Each row comes from the steps of one path. Every step used is in the known rows, and no mark comes twice. Write the path behind each row, first mark first.
Known rows:
G-N: [-0.28 -1.51  1.46 -0.26  0.76 -2.84  2.14  1.82 -0.82 -1.29  1.75  1.28
 -1.01 -1.14  0.21  1.70  0.87 -2.27  0.05 -0.04 -0.68  0.95]
G-N-C-J-H-R-D: [-0.66 -1.79  0.35  1.35  0.79 -1.02 -0.63  0.48 -0.31  0.14  2.12  2.00
  0.21 -1.17  1.73  1.47 -0.60 -3.17 -1.93  0.35 -2.13 -0.84]
D-N-A: [-0.14  1.87 -0.04 -0.55  1.46 -0.37  1.24 -1.27 -0.65  2.02  2.61  1.24
 -3.47 -0.57 -2.15  3.68  1.26 -1.27  0.53  0.00 -1.04 -0.22]
J-H-R: [ 1.09  0.77  2.10  2.87  1.17  3.64  1.36  0.60  0.39  0.22  0.91  1.51
 -0.49  0.69  0.33 -1.31 -1.34 -2.84 -0.60  0.12 -0.38  1.24]
C-J-H-N: [-0.59  0.07  0.24  1.59  3.19  3.27 -0.71  1.57  1.15 -0.13  0.63  2.72
 -1.12 -0.11 -1.41 -1.32 -0.62 -2.25  0.14  1.47 -1.47 -0.96]
J-H-N: [-0.07  0.47  0.87  1.85  2.33  4.12 -0.19  1.54  0.94  0.79  1.16  2.53
 -1.47 -0.76 -1.17 -1.04 -0.73 -2.83  0.94  0.84 -1.27 -0.42]
H-N-D: [-0.72 -0.50  1.22  0.84  1.35  2.95  1.25 -0.39  0.01 -0.40  1.55  1.62
 -3.01 -1.33 -1.94  0.70  1.19 -2.84 -0.27 -1.61 -1.93 -1.56]
G-N-H: [-0.45 -1.43  0.91 -0.91  0.52 -1.04  2.91  1.49 -1.26  1.21  1.88  1.17
 -2.08  0.22 -0.59  1.11  1.67 -0.55  0.67 -0.26 -1.37  0.71]
R-D-N: [-0.07 -0.86  0.16 -1.83 -0.73  1.80 -0.50 -1.28  0.47  0.66  1.03  1.98
 -2.10 -0.88 -0.85  1.12  0.96 -0.25  0.02 -1.11 -2.06 -1.60]
N-C-J-H-R-D: [-0.51 -1.18  0.11  1.05  0.52  0.76 -1.11 -0.17  0.23  0.53  1.53  1.59
  0.32 -0.55  1.47  0.36 -1.00 -2.56 -2.12  0.06 -1.83 -1.54]
G-N-D: [-0.73 -1.65  1.52  0.63  0.71 -2.60  2.71  0.93 -0.81 -1.11  2.37  1.24
 -2.35 -1.49 -0.60  3.03  2.19 -2.81 -0.79 -2.03 -1.86  0.36]
C-J-H-R-D-N-G: [ 0.04  0.55 -1.76  0.37  1.74  2.74 -2.15 -0.30  0.37  0.67  1.82  2.92
 -1.94  0.55 -1.50  1.32  0.62 -2.06 -0.89  1.35 -3.34 -0.56]
E-J-H: [ 1.08 -0.05  0.22  2.19  1.11  1.13 -0.46  3.29  0.91  0.99  0.60  0.50
 -1.37 -1.52  0.14  1.70 -0.07 -2.03 -1.29  0.15  0.80  1.35]
D-N-C-J-H-R: [ 0.20  0.36  0.82  2.68  2.34  3.18  0.72  0.16  0.87 -0.21  1.46  2.78
 -1.44  0.70 -0.93  1.48  0.11 -2.50 -1.40  0.50 -1.46  0.27]
D-N-H-J: [ 1.63  0.90  1.47 -2.24  0.77  6.49  2.47 -0.47 -1.00  1.22  0.66  0.24
 -2.62  1.36 -1.56  1.41  1.59  1.75 -0.52 -2.82 -1.39  0.81]
J-C: [ 0.72 -0.05  1.91 -1.35 -0.47  3.14 -0.09 -0.23 -1.29  2.11 -1.77  1.34
 -0.24  0.70 -0.74 -2.77 -0.44  1.73 -0.24 -0.29  0.80  0.03]
C-J-H-R-D-N: [ 0.21 -0.46  0.46  0.22  0.52  2.95 -0.63 -1.05  0.94  0.46  1.08  2.81
 -1.70 -0.07 -0.56  0.36  0.27 -0.85 -0.68 -0.39 -2.44 -1.17]
C-J-H-R: [ 0.67  0.36  1.64  2.64  1.97  2.69  0.94  0.81  0.62 -0.67  0.44  1.86
 -0.20  1.09  0.29 -1.45 -1.18 -2.12 -1.27  0.80 -0.63  0.58]
E-N: [-1.18  2.02  0.04 -0.92  0.57  2.63  0.39  0.68  0.85 -0.21 -0.63  1.16
 -1.23  2.08 -1.02  0.45  0.90 -2.21  0.17  1.94 -1.52 -0.27]
N-C: [-0.82 -0.85 -0.36 -0.41  0.80 -0.24  0.64  0.55  0.23  0.03  1.69  0.88
 -1.33 -0.63 -0.52  3.54  1.29 -2.60 -1.18 -0.71 -0.38 -0.87]
N-C-J-H: [-0.71 -0.87 -0.80  1.60  2.58 -0.92 -0.70  2.31  1.63  0.14  1.18  2.05
 -0.17  0.50 -0.33  2.05  0.71 -2.04 -1.43  0.53 -1.10 -0.19]
D-N-C-J-H: [-0.62 -0.55 -0.82  1.35  2.73 -0.01 -0.69  1.82  1.99  0.45  1.31  2.83
 -1.11  0.45 -1.27  2.97  1.37 -1.65 -1.10  0.28 -1.71 -0.18]
C-J: [-0.57 -1.15 -0.03 -1.04  1.62 -0.69  0.26  0.77  0.87 -2.15 -0.46  0.88
 -0.48  1.15 -0.52 -0.84  0.22 -0.06 -1.28  0.63 -0.58 -1.10]
R-D-N-A: [-0.42  1.16 -0.52 -1.33  0.76 -0.96 -0.12 -1.79 -1.02  2.52  2.82  1.20
 -2.77 -1.32 -1.05  3.69  0.82 -1.15  0.24 -0.35 -1.72 -1.37]

Which path is each row?
[-0.99 -0.11 -0.52  1.69  2.45  2.53 -0.46  1.26  0.64  0.96  2.46  2.49
 -1.70 -1.16 -1.36  2.92  0.75 -4.18 -0.27  0.42 -1.30 -1.21] => J-H-N-C
[ 0.31 -0.68  1.26  1.12 -0.47  1.82 -0.68 -0.12 -0.16  1.28  1.07  1.18
  0.23 -0.60  1.89 -1.23 -1.59 -2.31 -1.07 -0.33 -1.40 -0.71] => J-H-R-D
[-0.10 -1.51  1.33 -0.62 -0.83  0.72  1.20 -0.69 -1.62  1.06  1.79  1.03
 -0.82 -0.60  1.36 -0.63 -0.44 -1.50 -0.62 -0.46 -1.78 -0.79] => G-N-H-R-D
[-0.07 -0.51  0.01  1.43  2.21 -0.28 -0.43  2.36  1.79 -0.37  0.06  1.85
  0.25  1.01 -0.07 -0.15 -0.14 -0.97 -0.85  0.63 -1.03  0.23] => C-J-H
[-0.07 -1.04 -0.05 -2.22 -0.55  2.45  0.95 -1.05 -0.16  2.92  1.29  1.67
 -2.95  0.41 -1.38  0.62  1.83  1.02  0.54 -1.41 -2.37 -1.10] => R-D-N-H
[-0.65  0.88 -1.70  1.07  3.63  3.17 -2.17  1.54  0.56  0.08  1.44  2.73
 -1.50  0.34 -2.09 -0.02  0.05 -3.06 -0.14  2.55 -2.40 -0.48] => C-J-H-N-G
[ 0.12 -0.20  0.33 -1.58  0.30  3.27  2.28 -0.41  0.03  2.05  1.11  1.82
 -3.51  1.13 -2.41  0.91  2.22  0.98  0.93 -1.08 -1.56 -0.04] => D-N-H
[-0.93 -1.23 -0.81 -0.68  1.35  0.65 -0.49 -1.10  0.59 -1.17  1.40  2.12
 -1.63  0.12 -1.06  2.68  1.29 -1.30 -2.14  0.10 -2.09 -2.23] => H-R-D-N-C-J
[ 0.25  0.37  0.39  2.16  2.24  4.49 -0.69  2.33  0.56  0.74  1.11  1.65
 -2.36 -2.08 -1.19  0.25 -0.56 -3.00 -0.16  1.30 -0.10 -0.18] => E-J-H-N
[ 0.12 -0.97  1.39 -0.48 -1.00  1.71 -0.15 -1.35 -0.63  0.26  0.65  0.49
 -0.16 -0.70  1.69 -1.65 -1.54 -1.96 -1.26 -0.50 -1.06 -1.42] => H-R-D
[ 1.92  1.13  2.30 -2.63 -0.06  7.85  1.06 -1.04 -2.15  3.55 -1.50  1.25
 -1.51  1.68 -1.97 -1.48  0.79  3.95 -0.41 -2.30 -0.33  0.79] => D-N-H-J-C
[-1.18 -1.61  0.03 -0.15  1.24 -3.18  1.51  1.49 -0.71 -0.77  3.00  1.54
 -1.50 -1.45 -0.23  4.98  2.00 -3.44 -0.82 -0.20 -0.91  0.05] => G-N-C
[-0.83 -1.34 -0.58  1.81  2.92 -2.60 -0.15  2.94  1.18 -0.36  1.76  2.50
 -0.29 -0.06 -0.01  3.11  1.14 -2.58 -1.32  0.73 -1.45  0.45] => G-N-C-J-H
[ 0.55  2.20  1.03 -2.22  0.77  6.33  2.04  0.25 -0.93  1.27 -0.41 -0.26
 -1.64  2.71 -1.01  0.73  1.13  0.57 -0.73 -1.17 -1.47  0.79] => E-N-H-J
[-0.95 -1.21 -1.24  0.85  2.06 -0.29 -1.74  1.27  1.68  0.92  1.46  2.75
 -0.55  0.03 -0.46  2.94  1.06 -1.64 -1.41  0.08 -2.25 -1.01] => R-D-N-C-J-H
[ 0.57 -0.24  0.95  0.57 -0.13  3.58 -0.31 -1.22  0.51  1.24  1.48  2.44
 -1.93 -0.43 -0.43  0.52  0.02 -1.45 -0.14 -0.83 -2.18 -0.69] => J-H-R-D-N
[ 0.41 -0.36  1.00 -0.79 -0.60  3.60  0.29 -1.97  0.02  0.39  1.19  2.08
 -2.26 -0.50 -0.68  0.38  0.25 -0.91 -0.43 -0.92 -2.04 -1.12] => H-R-D-N
[ 0.20  1.01 -1.43 -0.89  1.40  2.67 -0.67 -0.03  0.23  0.14  1.58  2.23
 -2.86  0.53 -2.70  2.03  1.82 -1.69  0.24  0.66 -2.19  0.18] => D-N-G
[-0.27  1.25 -1.37  1.45  2.97  3.82 -1.85  1.53  0.16  0.94  1.82  2.50
 -1.76 -0.06 -1.97  0.06 -0.08 -3.73  0.51  2.04 -2.07 -0.11] => J-H-N-G
[-0.46 -0.58 -0.36  0.79  0.64  2.14 -0.43 -0.64  0.43  1.56  2.72  2.78
 -1.98 -1.13 -0.62  4.37  1.43 -3.05 -1.10 -0.85 -2.18 -1.16] => J-H-R-D-N-C
[ 1.31  0.35  1.18 -2.72  0.08  5.89  1.51 -0.88 -1.17  1.60  0.67  0.15
 -2.15  0.83 -0.91  1.21  1.25  1.89 -0.74 -3.10 -1.91 -0.03] => R-D-N-H-J
[ 1.55  0.68  1.64 -2.13  0.61  5.16  2.58  0.37 -1.30  0.85  0.15 -0.62
 -1.36  1.43 -0.45  0.20  0.61  1.41 -0.99 -2.60 -0.63  0.76] => N-H-J
[ 0.13 -1.07  1.00 -0.86 -1.02  2.45  0.54 -1.38 -1.04  1.56  1.11  0.53
 -0.82  0.00  1.23 -1.71 -0.82 -0.94 -0.87 -0.74 -1.55 -1.53] => N-H-R-D
